Each row was made from one small tree. The marks that hang from a mark follow it in brackets, in the order of their numbers. Every link used is in the known rows. Write each row's tree.
Known rows:
q_322[q_273[q_143 q_668]]: [ -2 -14  -7  21   9 -28  21  26  -5  30   5 -11 -10  -3   5 -17  19   1
  21 -11 -19  20  11 -16]
q_372[q_330[q_574[q_273[q_143 q_668]] q_915]]: [-24   0  17   1 -12  -6   9  -2  18  -4   5  12 -15 -11 -19 -31   5 -13
   5 -16 -15  -2  -9  -6]
q_143[q_273[q_668 q_894[q_74]]]: [ -5  -5 -22   1  34 -43  10   4  -5  40   1 -15 -22  -1   3 -24  -4  16
  23  14   2   3  14  -1]
q_574[q_273[q_668 q_894[q_74]] q_330[q_372 q_915]]: [-10  11  -2  -7   3 -20   3 -19  14  24 -20 -13   9 -10 -13 -23  14   8
 -12  17 -28 -13  19  19]
q_421[q_330[q_372 q_574[q_273[q_894]] q_915]]: [ -8  11   4 -22  -6 -23   0 -22  12   1  14   7  14 -10 -10 -27  24 -10
   6   2 -25   9  18  26]
q_668[q_273]: [  9  -2  -3  -4  31 -18  17   8  11   8  17 -11 -21  -5 -16 -14  26  -9
  37  19  -3   2  17   3]
q_574[q_273[q_143] q_330[q_372 q_915]]: [ -4   1   8  16 -17   1  19  -3  16   5 -12  -6  16 -12 -30  -9  30   1
  -1  13 -52 -14   9  10]
q_963[q_330[q_574[q_273[q_143 q_668]] q_915]]: [-22  14  15  -4 -15  14   3   7  13   0   1  21  -2 -19  11 -12  18   1
  18   1 -25 -14   5 -18]
q_668[q_273[q_143 q_894[q_74]]]: [  6  -3 -13  -3  18 -20  -1   0   7  -1   5 -17  -6 -21   4 -10  -1  -3
  26  15   1  11  13  -4]
q_963[q_330]: [ -7  10  10 -24  17 -11  14  12  20   6   3  25 -20 -26   9   1  16   1
  55  12  -2 -22   6  -4]
q_330[q_372 q_574[q_273[q_143 q_668]] q_915]: [-19   9  -4  15 -30   6   8  -2 -10   7   2  -9  17  20   1 -41  31  -3
  -8  13 -52  14   8   0]
q_421[q_330[q_372 q_574[q_273[q_894[q_74]]] q_915]]: [ -8   8   1 -23  -8 -23  -9 -26  13  -1   8   5  16 -11  -8 -26  22 -14
   2   8 -23  13  14  27]
q_330[q_372 q_574[q_273[q_143]]]: [ -2   0 -10   7 -15 -18   7   9  -9   7  -5   6  30  13  -6 -34  30   1
  24  10 -37  16  14  12]
q_574[q_273 q_330[q_915]]: [ -5   0  18   5  12   4  19  -3  25   8  -1   9  -2 -15 -38  -4  31   2
   5   7 -29 -21  12  16]
q_421[q_330[q_372 q_574]]: [ -5   3   2 -28  -3 -41  -1  -9  11   1  11  14  14  -8  -2 -24  29 -10
  37  10 -13  14  11  19]
q_273[q_143 q_894]: [ -7   0  -8  -4  12 -26  12  11   2  -3  11   3  -4 -25  21  -5 -16  16
  42  -5  -1   6   6  -2]
q_915[q_330]: [  6  -3  20 -22  17 -25   8  -5  22   8   5  12 -23  -2 -23  -1   0   0
  50  -3  -4 -14  -8   0]
q_421[q_330[q_574]]: [ -8  -3  10 -25   6 -35  -4  -3  16  -4  16  24   6 -17  -3 -15  23  -8
  40   0   0  12   6  11]
q_894[q_74 q_273[q_143 q_668]]: [ 10 -30 -15   3  -7 -21  -4  22  -2  11  -1 -13  -9 -21  20   3  22 -16
  25  29  -4  38   2 -10]
q_74[q_894[q_273[q_143 q_668]]]: [ -6 -23 -12   2   2  -9  19  16   7   3  10 -13 -24 -19   9  -6   5  10
  33   3  -1  23  29  -4]
q_915[q_330[q_372 q_574[q_273[q_143 q_894]]]]: [  4   4  11 -16  -9 -26  -3 -13   9   8  -8  11  13   7 -20 -20  -1   7
  30  -9 -26  -4   5   6]
q_668[q_273[q_894]]: [  6   7  -6 -14  40 -25  14  -1  10   8  19  -9 -19 -13  -5 -16   9   3
  34  10   6   0  27   9]
q_330[q_372 q_574[q_273] q_915]: [-13  12  -1   4 -11  11  12  -9  -3   3   8   2  13  21 -10 -40  38  -7
  -4  16 -45   9  14  19]
q_322[q_273[q_143 q_894]]: [  2  -7  -7   8  24 -24  19  14  -1  16  12   2  -4 -16   6 -13   5   8
  23 -20 -10  16  21   4]
q_372[q_330[q_915]]: [-17   2  17 -14  13 -10  21  -6  29  -5  16  10 -40 -15 -21 -20   6 -18
  22  -3  -2 -13 -11   6]
q_372[q_330[q_574[q_273[q_894]] q_915]]: [-20   6  18 -12   5  -7   9 -10  23  -7  11  20 -16 -13 -22 -32   2 -10
   7 -18  -5  -7   0  11]

Write each row's tree:
[ -2   6   9   2   3  -3  21  -8  20  12  -8  -1   7  -5 -36 -14  37   0
   2  17 -42 -20  17  24]
q_574[q_273 q_330[q_372 q_915]]
[-19   2  20  -7   0  -3  11  -7  23  -7  10  20 -18  -9 -27 -30  10 -16
   8 -14  -9  -6  -5   8]
q_372[q_330[q_574[q_273] q_915]]
[ -4  -6 -14  -7  10 -26  -5   4   3  -7  -2  -1   1 -28  25  -3 -20   7
  33   8   4  15  -3  -1]
q_273[q_143 q_894[q_74]]
[ -5   7   3 -25   2 -26  12 -17  18   3  19  -4 -10 -11  -9 -15  27 -18
  21  17 -22   3   7  22]
q_421[q_330[q_372 q_915]]
[ -9   7   6   5  -4 -13  19  -5  14  27 -12 -12   3  -2 -26 -21  34   3
  -3  17 -41 -17  16  11]
q_574[q_273[q_668] q_330[q_372 q_915]]
[ -7  -2   0   4   4 -14   2  12  -3   0   4  20  20  -7  -1 -22   9  11
  26 -11 -12  13  14   5]
q_330[q_574[q_273[q_143 q_894]]]
[-16   3  11   8   1  18   9   0   5  -4  17  15   2   7 -13 -26  28  -5
   0   2 -27   6   7   8]
q_330[q_574[q_273] q_915]
[  2   1  11  -9 -17 -28  -2  -8   7  15 -11   5  10  12 -20 -23   7   3
  29  -5 -30  -1   0  -3]
q_915[q_330[q_372 q_574[q_273[q_143 q_668]]]]
[-17   1 -12   0   3 -41   9  16  -7  17   4 -13 -10 -20  35 -16 -21  21
  36  -5   0  10   5 -21]
q_273[q_143 q_668 q_894]
[-21   4  17  -6  -5  -5   8  -8  21 -10   9  18 -12 -17 -19 -29  -1 -10
   6 -21 -10  -5  -4   4]
q_372[q_330[q_574[q_273[q_143 q_894]] q_915]]
[ -5  -9   2  11  -3  -9   5  18  -2   0   3  20  18  -1  -8 -20  21   4
  28  -4 -18  14   7   0]
q_330[q_574[q_273[q_143]]]
[  3 -10 -11   6  22 -24   7   9   0  13   2  -1   0 -17   9 -10   3   2
  16 -11  -6  22  15   5]
q_322[q_273[q_143 q_894[q_74]]]
[-15  17  -4  -3  -5   6   9 -15  -3   3  10   3  15  16  -3 -41  25   1
  -5   9 -39   7  20  24]
q_330[q_372 q_574[q_273[q_894]] q_915]
[ -5   6   0   3 -10  -5   3 -16  16   2 -19  -8  21 -21 -16 -11  10   5
 -10  13 -38  -9  12  18]
q_574[q_273[q_143 q_894[q_74]] q_330[q_372 q_915]]
[  3  -6  21  -8  -5 -17  -3  -3  15   3  -3  20   4   0 -27  -9   2   3
  35 -15 -17  -4  -4  -5]
q_915[q_330[q_574[q_273[q_143]]]]
[  8   2 -11 -15  38 -25   1  -6  11   6  10 -11 -15 -14  -2 -14   6  -4
  28  19  10   6  21  11]
q_668[q_273[q_894[q_74]]]
[  1   5   9 -14 -13 -32  -4 -11   6  15 -11   6  11   8 -15 -24  -2   8
  28  -9 -25  -2   4   0]
q_915[q_330[q_372 q_574[q_273[q_143 q_668 q_894]]]]
[-14  21   7 -22   1   5  18  -4  17   4   5   9 -18 -14  11 -10  25  -7
  32  24 -26 -23   6   2]
q_963[q_330[q_372 q_915]]
[  1  -2  21 -13   2 -24  -3  -4  13  14  -4  17  -3   5 -25 -16   3   4
  34 -13 -12  -6  -1  -5]
q_915[q_330[q_574[q_273[q_668]]]]
[ -3   1  -9   2 -10 -38  -1  -3   7  23 -31 -13  25 -19  -7 -16   5  14
   6  11 -27  -4  15   7]
q_574[q_273[q_143 q_668 q_894[q_74]] q_330[q_372]]
[  5   1  13 -11 -14 -23  -1  -9   9   8  -9  11  12  10 -25 -19   8   2
  31  -5 -30  -3   0   3]
q_915[q_330[q_372 q_574[q_273[q_143]]]]
[-22  14   1  -6 -10  11   8 -10  -2  -7  16   6   5  22   8 -40  36  -7
   8  23 -37  11   4  11]
q_330[q_372 q_574 q_915]
[-22   3  18  -5  -3  -9  10  -4  20   0   8  14 -20  -7 -22 -34   9 -14
   6 -14  -9  -5  -5   1]
q_372[q_330[q_574[q_273[q_668]] q_915]]
[ -6  10   4   5  -8  -5  16 -11  15   5 -10  -5  18 -20 -19 -12  13  11
  -4   4 -42 -16  18  17]
q_574[q_273[q_143 q_894] q_330[q_372 q_915]]
[-11   8   4 -16 -13 -25   1 -16  10   8  11   1  11  -4 -11 -29  31 -13
   5   6 -30  10  13  16]
q_421[q_330[q_372 q_574[q_273[q_668]] q_915]]
[-19   3  15 -13   3  -7   1 -14  23  -8   5  19 -14 -14 -20 -31   0 -15
   3 -12  -2  -3  -4  12]
q_372[q_330[q_574[q_273[q_894[q_74]]] q_915]]
[ -7  -1 -18   2  36 -43  23   8  -5  43  11 -12 -26   1   1 -25  -1  22
  29   5  -2  -3  20  -2]
q_143[q_273[q_668 q_894]]
[ -6  -5  16  19  -8   8  17   3  21   0  -6   3   7 -22 -31   1  24   3
   2   3 -39 -16   4   1]
q_574[q_273[q_143] q_330[q_915]]
[-22   9   6   3   3   7   4  -4   0   6  16   9   0   4   2 -33  14   6
  -4  -5 -19   7  13   3]
q_330[q_574[q_273[q_668 q_894]] q_915]
